Each row was made from one walk, in order. Every step used is in the known rows, and no mark comes twice. Write each row's walk.
Known rows:
matol -> zalu -> lele -> kago -> zafodig -> goradil: -.06  .16  .13 -.04 -.12  .07 -.01 -.05  .05 -.04 -.08  .07  .09  .22  .41 -.08 -.15  .11  .15  .01 -.02 -.05 -.03  .15  .27 -.18 -.06
zafodig -> kago -> matol: -.14  .02  .13 -.07 -.04  .01  .00  .03  .02  .08 -.01  .01  .11  .12  .57  .00  .06 -.08 -.03  .03  .07 -.05 -.03  .01 -.17  .01  .03
matol -> bazo: -.21  .13  .10 -.04 -.07  .00  .00  .14  .06  .03  .06 -.09  .10  .09  .15 -.02 -.08 -.04  .02  .01 -.02 -.05  .05  .00 -.04 -.12  .02
zafodig -> goradil -> lele:  .02  .02  .14 -.09 -.11 -.02  .03  .05  .11 -.01 -.01  .00  .11  .16  .34  .07 -.09  .05  .19  .00 -.04 -.01 -.04  .04  .27 -.18 -.06
lele -> zalu: -.18  .16  .10 -.08 -.09  .02  .00  .02 -.02  .05  .07 -.06  .10  .10  .37  .06  .01 -.01  .13 -.03  .01 -.02  .01  .03  .18 -.23  .02
zafodig -> kago: -.16  .02  .11 -.08 -.05  .01  .02  .04 -.01  .08 -.01 -.02  .14  .17  .34  .06 -.02 -.07  .11  .03  .02 -.06  .00 -.05 -.06  .10 -.03
zalu -> lele -> kago -> dazaf -> luruli -> matol -> bazo: -.07  .05  .14  .11 -.08  .10 -.03  .14  .15 -.02  .00 -.04 -.01  .11 -.83 -.03  .02 -.12 -.10  .02 -.02 -.02  .09  .05 -.35 -.38  .13
lele -> kago -> zafodig -> goradil -> dazaf: -.07 -.06  .09  .04 -.14  .01  .02 -.02  .01  .03 -.08  .07  .02  .22 -.14 -.19 -.24  .05  .19  .00  .08 -.03 -.04  .14  .05  .10 -.10
zafodig -> kago -> lele -> zalu: -.02  .10  .12 -.14 -.07  .05  .01 -.03  .01  .07  .03  .01  .17  .15  .73  .06  .12 -.06  .09 -.03  .05 -.04 -.02  .04  .05 -.02  .00
dazaf -> kago: -.08  .06  .13 -.04 -.05  .03  .05 -.01 -.01 -.05  .04 -.07  .14  .17  .33 -.03 -.08 -.09  .08  .00 -.02 -.03  .07 -.04 -.17  .19 -.05
luruli -> matol -> zalu -> lele: -.02  .21  .15 -.06 -.08  .06 -.02  .01  .07  .04  .05  .04  .07  .10  .50  .09  .05  .00 -.07 -.01 -.13 -.04  .02 -.03  .10 -.22  .06
zafodig -> goradil -> dazaf: -.06 -.08  .11  .00 -.11 -.02  .03  .04 -.01  .07  .02  .07  .01  .19  .24 -.05 -.12  .01  .19  .01  .02 -.02 -.02  .06  .02  .04 -.07
zalu -> lele -> kago -> zafodig: -.20  .11  .12 -.03 -.09  .06 -.02  .02  .07 -.01 -.05 -.05  .17  .21  .07 -.05 -.18  .08  .07 -.01  .00 -.06  .00  .03  .13 -.09 -.03
dazaf -> luruli: -.04  .08  .13 -.04 -.09 -.01  .02  .06  .01  .03  .02 -.11  .10  .09  .12  .03  .02 -.12  .04 -.03  .02 -.01  .06 -.06 -.09 -.08  .03
zalu -> lele: -.20  .09  .15 -.08 -.07  .03 -.01  .07  .03  .02  .05 -.04  .16  .18  .39  .09 -.05  .04  .06  .00 -.06 -.05  .01 -.06  .11 -.16  .00
matol -> luruli -> dazaf -> kago -> lele: -.02  .12  .15 -.02 -.10  .05  .06 -.05 -.08  .03  .04  .04  .20  .09  .10 -.05  .01 -.14  .00  .04  .04 -.01  .13 -.02 -.52  .35 -.12
goradil -> lele -> kago -> dazaf -> luruli -> matol -> zalu:  .28  .13  .16  .01 -.10  .09  .01 -.03  .15 -.06 -.03  .01  .02  .08 -.50  .05  .13 -.13 -.11 -.01 -.06  .02  .07  .13 -.19 -.20  .04
goradil -> dazaf -> kago -> zafodig: -.02  .04  .11  .01 -.09  .01  .06 -.06  .02 -.03 -.02  .03  .16  .20  .01 -.25 -.18 -.09 -.01 -.04  .01 -.04  .06  .00 -.25  .41 -.10
goradil -> zafodig -> kago -> matol: -.11 -.01  .13 -.05 -.05  .01  .01  .01  .04  .04 -.02 -.08  .17  .16  .48 -.02 -.03 -.02 -.07  .03  .04 -.05 -.03 -.02 -.03  .14 -.05
luruli -> matol -> bazo: -.14  .10  .09  .01 -.08  .00 -.01  .14  .12  .08  .06 -.06  .00  .02 -.08 -.02 -.05 -.07 -.07  .01 -.05 -.05  .05 -.05 -.06 -.20  .08
luruli -> dazaf -> kago -> zafodig: -.18  .12  .12  .05 -.10 -.01  .04 -.08 -.01  .04 -.03  .02  .19  .12 -.24 -.17 -.14 -.07  .06  .02 -.04 -.04  .09  .01 -.25  .27 -.11
matol -> zalu -> lele -> kago -> dazaf: -.10  .15  .15 -.02 -.07  .12 -.02  .00  .00 -.06  .01  .00  .11  .22  .14  .06  .02  .03  .07  .02 -.07 -.03  .06  .19 -.08 -.20 -.03
zalu -> lele -> kago: -.19  .07  .12 -.06 -.06  .08 -.02  .04  .01 -.04  .02 -.07  .13  .24  .25  .11 -.11  .07  .12  .02 -.01 -.05  .00  .02  .11 -.10  .00
luruli -> matol -> zalu -> lele -> kago -> zafodig -> goradil -> dazaf:  .06  .06  .11  .04 -.13  .08  .00 -.09  .09  .03 -.07  .19 -.02  .20  .03 -.15 -.14  .07  .02  .00 -.04 -.03 -.06  .13  .10 -.07 -.03
dazaf -> luruli -> matol -> zalu -> lele:  .10  .21  .16 -.03 -.09  .05 -.02  .00  .09  .04  .02  .02  .06  .07  .28  .08  .11 -.11 -.13 -.03 -.10 -.01  .04 -.07 -.05 -.26  .11

Write each row's walk:
 .01 -.02  .13  .11 -.10  .05  .00  .07  .07  .03 -.02 -.07 -.05  .07 -.77 -.01  .05 -.15 -.01  .00  .02  .00  .10  .05 -.33 -.19  .06 : lele -> kago -> dazaf -> luruli -> matol
 .18 -.10  .14 -.01 -.09  .02  .07 -.05  .01 -.03  .02  .12  .09  .24  .54 -.15 -.07 -.07  .14 -.01  .03 -.01  .01  .07 -.19  .34 -.10 : zafodig -> goradil -> dazaf -> kago -> lele
 .16  .09  .15  .05 -.15  .02  .01 -.07  .11  .07 -.07  .18  .01  .13  .00 -.18 -.02 -.06 -.08 -.05 -.04 -.01 -.02  .03  .00 -.14  .03 : kago -> zafodig -> goradil -> dazaf -> luruli -> matol -> zalu -> lele
-.02  .11  .11  .03 -.09  .00  .00  .13  .13  .07  .04 -.08 -.01  .00 -.30 -.04  .02 -.17 -.13  .00 -.02 -.02  .06 -.08 -.19 -.22  .13 : dazaf -> luruli -> matol -> bazo
-.08  .01  .12  .02 -.12 -.01  .06 -.02  .05 -.02 -.06  .02  .10  .16  .20 -.21 -.18 -.04  .16 -.01  .03 -.04  .04  .02 -.04  .11 -.08 : dazaf -> kago -> zafodig -> goradil
 .03 -.03  .12  .04 -.15 -.05  .04  .01  .04  .07 -.07  .07  .05  .14 -.18 -.23 -.12 -.08  .09 -.04  .08  .00  .00  .04 -.08  .01 -.04 : kago -> zafodig -> goradil -> dazaf -> luruli
-.26  .15  .13  .00 -.11  .00  .02  .04 -.11  .13  .04 -.01  .13  .04 -.22  .03 -.04 -.07  .05  .06  .03 -.02  .09 -.02 -.31  .05 -.08 : matol -> luruli -> dazaf
-.01  .05  .12 -.13 -.08  .06  .01 -.06  .02  .04  .03 -.08  .22  .19  .60  .03  .02  .01  .05 -.03  .03 -.03 -.03  .02  .20  .12 -.09 : goradil -> zafodig -> kago -> lele -> zalu
 .03 -.04  .13  .03 -.10  .03  .06 -.03 -.05  .00  .01  .15  .02  .14  .32 -.21 -.05 -.13 -.03  .04  .15  .00  .03  .06 -.53  .19 -.05 : zafodig -> goradil -> dazaf -> kago -> matol -> luruli
 .21  .05  .10  .09 -.15  .04  .02 -.09  .07  .05 -.10  .14 -.07  .11 -.29 -.22 -.06 -.09 -.02 -.02  .05  .00  .00  .12 -.09  .01  .01 : lele -> kago -> zafodig -> goradil -> dazaf -> luruli -> matol -> zalu
 .10 -.10  .12  .07 -.13 -.03  .02  .03  .05  .11 -.01  .09 -.09  .10 -.21 -.08 -.01 -.13  .03 -.01  .03  .01  .00 -.02 -.15 -.07  .05 : zafodig -> goradil -> dazaf -> luruli -> matol
 .20  .02  .14  .04 -.11  .09 -.01 -.07  .05  .00 -.03  .16 -.07  .21  .04 -.02  .00 -.05  .01  .02 -.01  .01 -.03  .07 -.06 -.12  .05 : zafodig -> goradil -> dazaf -> luruli -> matol -> zalu -> lele -> kago
-.08  .21  .13 -.09 -.06  .10 -.03 -.03 -.01 -.05  .02 -.01  .13  .22  .53  .09 -.03  .06  .06  .03 -.06 -.04  .01  .08  .12 -.11 -.02 : matol -> zalu -> lele -> kago
-.07  .11  .14 -.01 -.06  .04  .04  .00 -.04 -.02  .03 -.01  .11  .06  .42 -.11  .02 -.17 -.12  .03  .12 -.03  .10 -.02 -.53  .09 -.01 : dazaf -> kago -> matol -> luruli
-.03  .14  .14 -.04 -.09  .06  .03 -.12 -.04  .03  .08  .06  .18  .12  .33 -.01  .06 -.08  .08  .00 -.02  .00  .06  .09 -.17  .14 -.05 : luruli -> dazaf -> kago -> lele -> zalu
-.01  .06  .15  .02 -.13 -.02  .07 -.10  .09 -.02 -.08  .11  .19  .16 -.21 -.15 -.19 -.01  .13  .02 -.06 -.01  .02  .06 -.02  .14 -.14 : luruli -> dazaf -> kago -> zafodig -> goradil -> lele
 .02  .07  .13  .02 -.10 -.01  .01  .07  .08  .09  .02 -.07  .01  .02 -.14  .03  .05 -.15 -.05 -.02 -.01 -.01  .05 -.10 -.12 -.14  .09 : dazaf -> luruli -> matol
 .11  .13  .14  .05 -.15  .07 -.01 -.06  .12 -.01 -.11  .10 -.02  .12 -.03 -.10 -.05 -.03 -.01 -.01 -.01 -.02 -.02  .06  .10 -.30  .05 : dazaf -> luruli -> matol -> zalu -> lele -> kago -> zafodig -> goradil
-.18 -.03  .14 -.01 -.06  .03  .03  .07  .00  .08 -.01 -.03  .12  .17 -.10  .02  .04 -.09  .10  .02  .01 -.05  .06  .06 -.27  .00 -.04 : zafodig -> kago -> dazaf
-.09  .02  .16  .04 -.08  .09 -.01  .06  .03 -.05 -.02 -.06  .08  .21 -.42  .05  .02 -.06  .06  .00  .01 -.01  .08  .07 -.23 -.23  .03 : zalu -> lele -> kago -> dazaf -> luruli
 .03 -.01  .12 -.07 -.10  .03  .02  .02  .10 -.06 -.04 -.01  .06  .22  .17  .08 -.16  .09  .22  .03  .01 -.01 -.06  .11  .27 -.14 -.06 : zafodig -> goradil -> lele -> kago
 .07  .15  .18  .04 -.10  .07  .00  .03  .10  .03  .01  .02  .04  .06 -.15  .04  .18 -.13 -.13 -.03 -.10  .00  .09  .03 -.24 -.33  .09 : kago -> dazaf -> luruli -> matol -> zalu -> lele
-.11  .10  .12 -.01 -.09  .01  .05 -.03  .04 -.04 -.03 -.04  .18  .14  .13 -.18 -.14 -.08  .04 -.03  .00 -.05  .08 -.02 -.13  .22 -.06 : dazaf -> kago -> zafodig
 .02  .19  .12 -.03 -.09  .03  .00  .00  .04  .07  .05  .00  .02  .02  .43  .04  .05 -.06 -.05 -.01 -.09 -.03  .04  .01  .03 -.11  .03 : luruli -> matol -> zalu
